In the rows, zero is written as 128.
Known rows, with every step that occurs:
podep, remag, bule: [135 123  91 123 144 129 152  89 102 152 102 106  88 131 188 127 139 141
 157 136  80 162  80  98 108  91 147 125 126 102  90 151 128  94  97 150
  98 149 158 150 125 160 105 167 111 105 128 130 139 112 186 109 149 109
 136 125 125 118 123 110 154]
bule, sivel, podep, remag, raziz: [122 146 110  90 117 146 138 157  87  92  81  87  95 159 159 127 138 125
 111 140  88 152  92 143  99 117 105 149 119 102 121 120 159 103 161 108
 105 115 143 162 134 128 157 151 113 157 143 124 109  49 171 110 132  61
  78 108 106  87  66  62 124]
raziz, mivil, bule, sivel, guse: [ 91 102 202  75 113 138 147 131 129 133 154 102  51 161 165 140  91  82
  87  40 134 151 133  94  97 103 154 105 172 113  96  97 171 144  94  62
 101 125  91 172 104 136  99 135  76 170 111 125  82 153 141 154 154 111
 105 132 108 146 152 149 114]
guse, sivel, bule, mivil: [147  86 127 130 140 115 148 125 172 115 155  54  80 109 157 159 104 155
 154 129 113 107  85 117 149  92 108 144 154 123 142 123 152 152  54  96
 202 122 115 131 107 128 155 136 110 119 174  84 168 124 155 130 188 184
 175  94 161  95 131 143  73]
remag, bule, sivel: [115 116 134 110 153 115 132 165 119 109 126 130 123 143 147 123  65 154
 148 114  91 134  98 112  90  84 137 120 145 126 105 113 169 121 106 124
 121 136 137 163 110 137 110 144 123 137 149 139 141  96 179  83 146 109
  97 126  92  82 112 126 123]
guse, remag: [109 168 129 138 153 121 161 100 135 122 107 109 122 154 174 167 100 139
 147 113 118 127 109  89 109 123 152 128 142 126 104 139 157 112  92  59
  83 112  83 123 171 160 114 148  90 142 139  89 161  90 120 123 156 147
 128 101 106 121 114 141 138]
guse, sivel, bule, mivil, podep, remag: [129 106 122 113 120 113 131 102 151 157 142  38  50 107 146 168 111 139
 156 172 106 125  92 115 140  90 145 152 162 134 158 146 136 121  80 117
 197  92 108 139  77 143 146 117  93 154 164  87 144 155 195 149 176 151
 168  43 166 103 135 130  56]
remag, raziz, mivil, bule, sivel, guse: [106 116 179  65 106 155 155 154 107 157 148 111  50 152 167 115 126  94
  95  46 113 161 122  77  90 119 150 133 162 107 109  87 174 137  93  99
  95 133 133 187  99 115 107 131  85 193 134 134  66 131 142 167 151  81
 130 153 117 164 135 143 108]
remag, bule, mivil: [128 109 129 141 142 131 129 130 140 138 133 113  86 122 176 138  98 156
 163 105  81 133  67  94 112 102 144 118 135 130  88 135 151 125  83 131
  95 152 135 137 103 135 135 140 120  90 185 112 132 109 174 122 173 136
 148 141 140 103 123 176 120]
remag, guse, sivel: [123 111 103 116 120 123 152  98 153 113 160  49  95 132 131 171  81 142
 132 129 145 128 144 120 118 124 129 119 168 121 140  88 156 125  70 142
 164 127 127  74 164 113  95 150  99 164 143 117 133 114 148  98 139 190
 159  96  92  94 153 122 121]
remag, raziz, mivil, guse, sivel, podep: [121 146 120 122 103 175 128 135 108 105 161  49  41 126 155 121 176 149
  91 104 119 117 135 129 133 141  93 137 169 130 200 102 170 154 118 140
 117 114 179 144 128  64 160 142 112 133 147 132 114  56 109 137 145 136
 162 131 125 123  96 104 116]
guse, sivel, podep: [123 152 125 110 138 140 126 106 117  75 114  49  92 131 149 144  99 144
 127 133 119 117 124 140 135 108  92 130 135 137 128 107 163 164 123  80
 145 105 118 113 136  94 149 150 124 123 140 139 142 100 145  91 169 153
 105  99 114  99 109  99 110]
raziz, mivil, guse: [105 119 119 146 129 137 148 111 148 125 187  92  53 135 176 156 141 113
 107  50 131 116 133 107 127 127 126  87 173 121 159 109 167 108  96 117
  93 119 131 108 138 111 125 142  83 110 120  87 133 102 106 137 142 162
 144 105 122 113 126 140 144]
bule, sivel, guse: [113 121 140  98 151 128 163 158 134 101 133  97  93 126 137 162  57 110
 121  48 129 139 126 122  91 119 153 108 142 121 109  72 185 126 105  73
 102 108  90 140 136 116 117 112  87 162 123  91 102 114 135  96 155 106
  72 111  86 107 133 129 105]
raziz, mivil, guse, sivel, bule: [137  92 128 138 117 129 148 114 173 123 194  58  62 104 155 148 153 145
 118  96 142  96 130 113 156  97  99 126 181 125 217 116 160 151  54 112
 179 112 150 154 125 114 134 147  98 132 115  85 173 106 118 133 168 194
 191  93 144  96 135 119 104]
bule, sivel: [118 106 129 109 159 105 155 156 138  78 129 103 119 157 144 168  67 130
 136 102 134 134 111 128  85 109 131 102 144 128 106  98 176 113 125  90
 125 117 100 121 140 136 117 132 110 151 129 113 139 111 150  98 138 139
  78  90  95  79 106 110 110]
sivel, podep, mivil, guse, remag: [ 80 196 161 120 180 130 119 115 105  70 113 114 113  93 162 131 153 124
 121  77 103 126 136 115 121 126 133 145 124 127 150 132 173 104  99  86
  69 101 111 113 122 140 139 157  97 139 108  77 153  88  86 132 118 120
 163 112 128 106  82 150 173]
sivel, podep, remag: [119 153 108 119 138 134 134  88 104  98  89  73  80 143 192 137 150 104
 118 126  96 134  91 137 138 106 122 117 120 117 101 141 137 105 137 102
  93 114 112 116 148 143 151 160 104 107 114 109 140  90 167 102 154 102
  81  87 114 112  89  86 140]
podep, remag, raziz, mivil, bule: [116 111 129  93  92 132 156  87 100 197 125  90  54 186 212 124 193  99
 119 122  99 184  98  68 101 109 139 136 153  85 110 148 112 109  95 140
 102 141 163 165 105 150 111 173  97 149 123 156 100 127 154 190 138 104
 156 121 151 158 133 102 153]
sivel, bule: [147 117 106 125 159 109 142 115 161 135 148  93  93 134 169 155 135 127
 149 113 103  96  90  92 135  87 131 100 127 137 115 134 139 136  78  85
 134 118 103 121 128 142 130 161 101 111 114 103 171 123 153 107 179 148
 124  91 145 105 116 126 128]
sivel, bule, mivil: [144  99 119 133 148 103 139 126 165 124 149  87  81 113 171 158 126 139
 155 104  93  95  65 106 144  97 140 109 135 132 108 137 150 125  62  88
 145 120  96 121 108 137 154 146  89  91 154  73 162 114 164 134 186 151
 143  98 159  98 108 165 108]
sivel, podep, remag, raziz, mivil: [123 170 106 101  92 170 145 103  85 128 107  65  41 159 199 132 209 112
 111 111  93 146 101 116 139 111 111 116 144  97 129 153 131 110 134 113
  71 119 148 146 141  96 166 172 100 105 153 128 104  77 150 153 146  66
 108 130 148 139  90 107 131]
guse, remag, bule, mivil, podep, sivel: [ 71 165 140 132 124 126 116 141 129 155 124 109  84 108 174 159  36 158
 155 169  48 104  72  60 102 123 207 172 137 174 128 138 162 129  75 101
 115  93 108 157  98 171  75 107  90 178 204  74 148 107 149 131 167 136
 175 131 147 155  88 206  69]
podep, remag, guse, sivel: [125 108 100 117 111 133 161  73 144 129 135  48  85 126 144 170 109 138
 133 144 146 158 140 124 122 115 133 132 158  92 146 104 140 101  67 165
 166 128 142 105 168 141  97 153  92 163 131 105 124 131 159  97 126 172
 148  80 103  93 154  80 126]
bule, mivil: [113 100 125 140 143 119 157 126 158 119 140  86  82 138 171 166 104 126
 146  97 114 127  83 102 121 113 137 103 144 115  91 120 157 121  92 104
 103 128  90  96 129 123 145 119  96  92 160  90 127 111 146 137 165 158
 119  96 131 103 123 167 109]
guse, remag, raziz, mivil: [115 180 131 117 110 146 172 111 108 149 123  96  81 166 185 157 146 127
 135 102 105 129 119  67 103 124 147 130 160 110 129 146 154 104  95  73
  58 112 123 143 167 117 122 155 105 145 167 105 118  74 109 160 151 116
 166 130 129 141 109 160 130]
mivil, raziz: [121 109  95 128 143 111 140 133 134 165 134  83  97 198 168 170 106  97
 161 108 113 128 120  94  73 129 165 121 100 114  83 141 144 141 128 100
  90 127 113  80 138 118 106 141 130 124 115 128 116 126 140 107 166 163
 112  67 155 150 135 162 126]
mivil, podep, remag: [ 92 151  99 111 129 120 140  95 120 164 129  71  74 145 174 178 110 108
 154 143 111 144 110 108 108 115 167  93 148 126 114 137 136  92 129 125
 107 105  99 106 119 149 111 124  91 149 118 128 133 129 167 130 141 123
 102  31 134 120 130 113 122]
guse, sivel: [131 114 101 127 142 122 164 107 132 104 129  61  95 151 147 159  83 136
 147 128 129 137 131 113 119 100 107 119 149 120 122  94 149 143  86 113
 158 119 130 108 140 107 105 142 124 135 137 131 154 126 141 107 170 184
 132  82 112 101 153 101 102]

Rows:
[107 148 141  61 177 123  82 179  78  96 110 102 120 157 121 103 105 111
 170  97  91 138 109 135  68 103 142 165  78 121  94 151 168 153 153 106
  79 144 146 127  72 103 122 188 159 145 138 156 107 132 161  91 131  91
 110 132 161 125  89 178 136]	remag, bule, sivel, podep, mivil, raziz
[103 141 142  71 132 151 122 147  81 114  85 102 102 174 169 103 157 116
 109 153  86 171  85 127  80 106 118 169 123 100  99 139 147 112 147 118
 108 131 156 184 104 165 147 158 115 191 113 155  98  84 182 140 134  62
  91 110 121 107  61  58 146]	mivil, bule, sivel, podep, remag, raziz
[ 90 129 147  68 185  80 143 102 121 133 135 119 105 150 170 136 139  99
 155  98 106 180 144  85  80  94 130 115 125 107  71 117 142 138  78 123
 119 147 105  98  75 144  88 181 112 136  94 149 135 185 142 158 134 154
 144 100 150 141 138 141 174]	podep, mivil, bule
[106 159 165 111 150 134 168 150 138 102 103 118 108 125 147 168  52 124
 129  63 131 138 122  98  97 122 179 137 149 119 104 108 185 111  90  35
  82  93  76 167 153 143 113 115  70 198 124  70 118  96 126 100 155 101
 100 126  78 121 111 142  92]	bule, sivel, guse, remag
[103 164 166 105 118 140 157 107 105 172 121 115  83 175 199 132 167 115
 119 121 101 156 116  55  92 119 156 150 165 108 110 148 142 119  81  86
  72 125 130 169 127 149 106 156 104 169 143 141 120 103 128 190 154 114
 186 137 136 167 123 158 149]	guse, remag, raziz, mivil, bule
[124 142 110 139 129 171 115 102 103  99 116  84  72  92 157  96 152 164
 125 156  80 142  95 141 123 113 110 155 141 116 175 133 149 115 109 173
 145 125 196 185 117 133 126 153 119 132 122 126 154  69 173  86 142 119
 156 128 114  89  90  61 140]	mivil, guse, sivel, podep, remag, bule
[117 133 103 134 130 164 140  90 112  80 109  55  77 108 163 133 152 144
 111 139 118 145 115 150 141 125 100 148 144 109 179 116 154 114 126 144
 142 103 167 129 139 124 147 137 107 135 107 101 148  78 152 111 142 140
 134  84 111  95  96  50 130]	mivil, guse, sivel, podep, remag
[130  84 128 166 145 114 136 144 183 120 193 102  82  85 175 152 151 145
 136  90 102  89  69 103 139 115 147 114 145 130 150 115 163 111  58 124
 141 119 129 135  94 148 146 115  79 104 128  51 169  93 128 140 169 164
 164  90 170  91  91 152 115]	sivel, bule, mivil, guse
[109 105 110 142 117 138 165 104 149  99 186  62  52 127 156 155 126 135
 106  74 149 119 153 117 130 120 112 114 187 110 195  97 165 135  83 127
 142 112 137 119 138  93 116 127  94 136 129 104 141 110 101 145 146 196
 171  97 114 107 142 120 111]	raziz, mivil, guse, sivel
[ 82 210 159 101  99 176 160 119 104 195 141  83  27 113 176 168 117 115
 121  75 103 127 133  49  98 150 201 113 171 155 127 122 151 116 107  65
  57  83  92 161 122 102 115 106  81 186 161  90  80 107 109 176 152  68
 156 107 124 195 137 204  97]	sivel, guse, remag, raziz, mivil, podep
[115 127 114 118 130 140 167 122 142 135 128  75  72 119 182 185  69 108
 114  80  90 130 118  83 116 140 174 120 122 145 117  68 166 151  70  97
 123  95 102 135 124 111  64 124  70 159 116  67 127 131 107 113 169 131
 104 140 103 190 127 135 103]	podep, sivel, guse
[104 124 109  97 186  89 141 123 119 138 127  90 100 170 155 161 130  85
 188  75 119 153 144  94  76 118 150 133  79  90  93 141 154 147 125 114
  94 137 115  60 110  88  90 165 131 123 119 139 120 162 124 127 142 158
 129  74 177 157 150 183 150]	podep, mivil, raziz
[118 110 100 147 143 132 153 126 152  93 170  79  93 119 143 151 100 147
 129 111 125 132 142 115 112 123 115 122 165 114 171  77 172 132  89 141
 157 117 149 111 139 114 107 120 107 154 110 108 156  97 128 107 149 186
 155  76 110  89 126  94 122]	mivil, guse, sivel
[134 112 127 122 113 152 116  93 102 102  86  63  64  92 169  98 126 155
 149 168  90 148  62 131 151  93 113 168 138 112 122 157 147 129 107 138
 139 134 167 164  98 129 165 143 124 108 188 121 126  99 194 119 170 118
 157 145 138  89 106 111  98]	guse, sivel, podep, remag, bule, mivil
[125  98 117 135 139 123 144 109 123 152 110 103  76 117 188 135 128 141
 162 137  78 157  54  94 124  95 150 135 137  94  82 151 122  83  83 158
 107 154 150 152 107 152 128 146 104  80 177  97 128 107 191 137 148 111
 151 137 143 102 124 142 129]	podep, remag, bule, mivil
[125 117 146 108 152 138 140 165 120 125 125 122  91 107 146 124  56 139
 139  66  96 141 110  95  98 108 154 124 136 128  88  92 184 129  96 116
 104 128 130 175 112 128  98 129 101 154 140 111 104 111 174  92 153  81
  94 161  88 110 125 147 112]	remag, bule, sivel, guse
[111 142 120 142 147 159 119 125 121  65 139  60  86 108 146 139 122 138
 107 127 126 112 133 145 124 129  99 130 152 143 175  92 173 146 124 121
 146 112 139 114 132 104 142 120 115 138 106 112 151  71 127 100 157 164
 132  94 109  94  90  84 124]	mivil, guse, sivel, podep
[ 76 122 123 122 123 120 135 141 151 140 152  66  62 124 173 203  49 118
 139 129  89  95  88  93 101 140 179 126 143 176 134  96 171 139  97 108
 143  85  83  95  85 127  89  92  90 150 177  83 135 143 139 150 162 170
 123  73 150 147 103 172  70]	bule, mivil, podep, sivel
[ 84  98 182  80 126  99 143 134 131 121 164 106  96 187 167 139  90  86
 102  88 137 142 115 114  97 100 137 114 178 115 110 116 168 137 108  70
 114 136 108 149 108 149 111 152  94 161 125 148 119 145 168 158 141 148
 109 120 117 117 130 123 125]	raziz, mivil, bule, sivel
[143 102 104 144 152 115 141 131 172 106 177  80  93 104 139 144 132 155
 136 128 127 100 120 122 130 105 105 136 156 127 194 102 164 151  55 125
 195 106 156 152 122 125 121 135 104 141 100  85 193 101 133 102 164 194
 176  76 128  85 115  92 120]	mivil, guse, sivel, bule
[ 75 180 174  99 176 132 115 159 106  27 119 119 142  99 126 132 114 139
 119  79 124 132 138 140  99 128 125 164 142 123 165 117 203 107 125  68
  80 101 109 135 121 147 142 145 100 175 113  72 152  64  94 119 110 112
 123 116 105  78  53 137 152]	bule, sivel, podep, mivil, guse, remag
[111 144 144 100 156 133 125 165 120  61 112  87 114 146 148 143  83 123
 101 110 123 108 108 152 102 107 112 111 130 141 106 112 185 139 153  65
 104 110 101 121 139 119 158 145 115 141 129 118 135  77 154  82 146 106
  49  96  91  69  73 107 119]	bule, sivel, podep
[122 138 139 124 123 146 109 102  99 134  90  82  70 110 192 108 143 143
 151 135  65 132  44 125 146 102 137 132 115 116  89 166 137 103 110 141
  89 144 156 153 102 141 180 159 110  79 171  99 124  89 196 135 158  82
 127 142 148 102  74 138 123]	sivel, podep, remag, bule, mivil
[ 93  98 163  92 158 102 141 139 133 108 134 128 120 179 148 136  75 104
 126 111 121 152 115 109  74 101 137 118 156 119  88 106 162 131 111  90
 128 131 113 136 108 174  94 145 103 178  99 144 141 123 174 126 148 148
  91  94 110  96 114  95 132]	mivil, bule, sivel
[ 88 130 121 127 120 123 110 145 126 157 158  95  66 108 172 166  45 147
 158 150  53 101  72  79  98 116 188 129 149 181 122 117 156 135  91 138
 137 103 129 132  69 135  82  98 106 149 199  99 137 127 171 132 168 137
 153 114 147 146 100 192  75]	remag, bule, mivil, podep, sivel
[ 93 133 148  86 129 142 134 145 101 166 127 107  59  93 149 131  65 122
 139 106  88 164  94 108  94 111 181 119 142 131 108 116 163 105 122 127
 105 107 127 194  89 145 102 108  87 181 130 114  89 137 208 107 129  44
  95  97 104 122 127 135  94]	mivil, podep, remag, bule, sivel, guse
[114 120 128 128 137 104 117 145 163 157 172  73  56  97 155 170 101 133
 162 119  91  86  88  94 127  93 160 107 152 169 119 138 149 131  81  95
 139 100  79 115  79 152 154 100  96 126 160  85 150 140 171 142 176 144
 143  57 176 111 111 185  83]	sivel, bule, mivil, podep
[148  60 120 126  95 115 152  89 180 137 154  40  68  96 142 175 130 155
 136 154 127 121  81 113 161  97 136 158 161  91 157 129 134 102  29 158
 203 135 140 122 132 157 144 154  80 145 174  62 134 130 168 124 159 176
 195  94 152  81 138 124  90]	podep, remag, guse, sivel, bule, mivil
[126 109 137 107 140 146 154 139 105 134 105 114  82 109 162 119  81 132
 137  91  93 171  93 104 105  95 167 141 140  93  97 128 159  97  94 128
  95 128 150 201 117 151 101 133  91 160 121 103  94 108 181  99 142  51
  97 140  88 112 137 103 120]	podep, remag, bule, sivel, guse
[ 83 107 167  54 192  81 129 155 113  97 139 126 131 162 143 144  94  98
 142  80 118 176 139 112  65  79 129 133 132 102  87 101 168 134 103 105
 134 139  99 116  66 152  99 166 113 179 110 154 124 182 157 143 123 129
 112 105 127 112 122 136 151]	podep, mivil, bule, sivel
[128 163 114 123 145 145 110  99  88 130  80  97  89 127 192 108 150 135
 139 146  72 137  68 123 136  93 129 133 111 114  96 159 129 102 126 131
  84 136 160 152 128 144 140 180 117  99 132 136 149  91 195  93 148  73
 103 143 118 101  89  97 149]	sivel, podep, remag, bule
[104 105 157  76 120 133 150 163 109 141 158 105  74 186 170 130 123 112
 103  95 107 158 121  97  69 110 125 131 172 106 117 103 165 139 109 103
 116 135 138 163 112 129 116 153 114 178 142 164 101 112 160 167 144 113
 128 123 132 123 113 126 120]	remag, raziz, mivil, bule, sivel
[111 173 153 108 141 160 169 173 107 117 104 110 110 127 149 148  81 145
 128  83 105 158 119  79  77 133 169 164 137 113 112  97 182 107  98  59
  73  96 112 193 160 132 114 109  94 210 142  81  97  63 121 126 151  60
 114 129  99 143 100 148  98]	bule, sivel, guse, remag, raziz
[ 68 168 158 132 113 144 140 130 133 158 130  77  59  86 167 194  23 119
 136 113  82 101  94  59 108 159 236 155 139 175 126  97 185 137  69  61
 103  64  63 135 108 145  84  70  65 198 169  27 106 119 108 156 169 132
 142 113 129 184 109 204  47]	bule, mivil, podep, sivel, guse, remag
[ 88 154 151 153 123 139 162  92 153 117 162 108  79 134 190 161 139 130
 118  67 138 125 129  92 123 134 157 116 171 123 167 137 169 101  81  76
  70 108 110 127 154 139 130 132  71 133 127  71 152  76  81 145 139 158
 174 105 121 115 121 156 145]	raziz, mivil, guse, remag
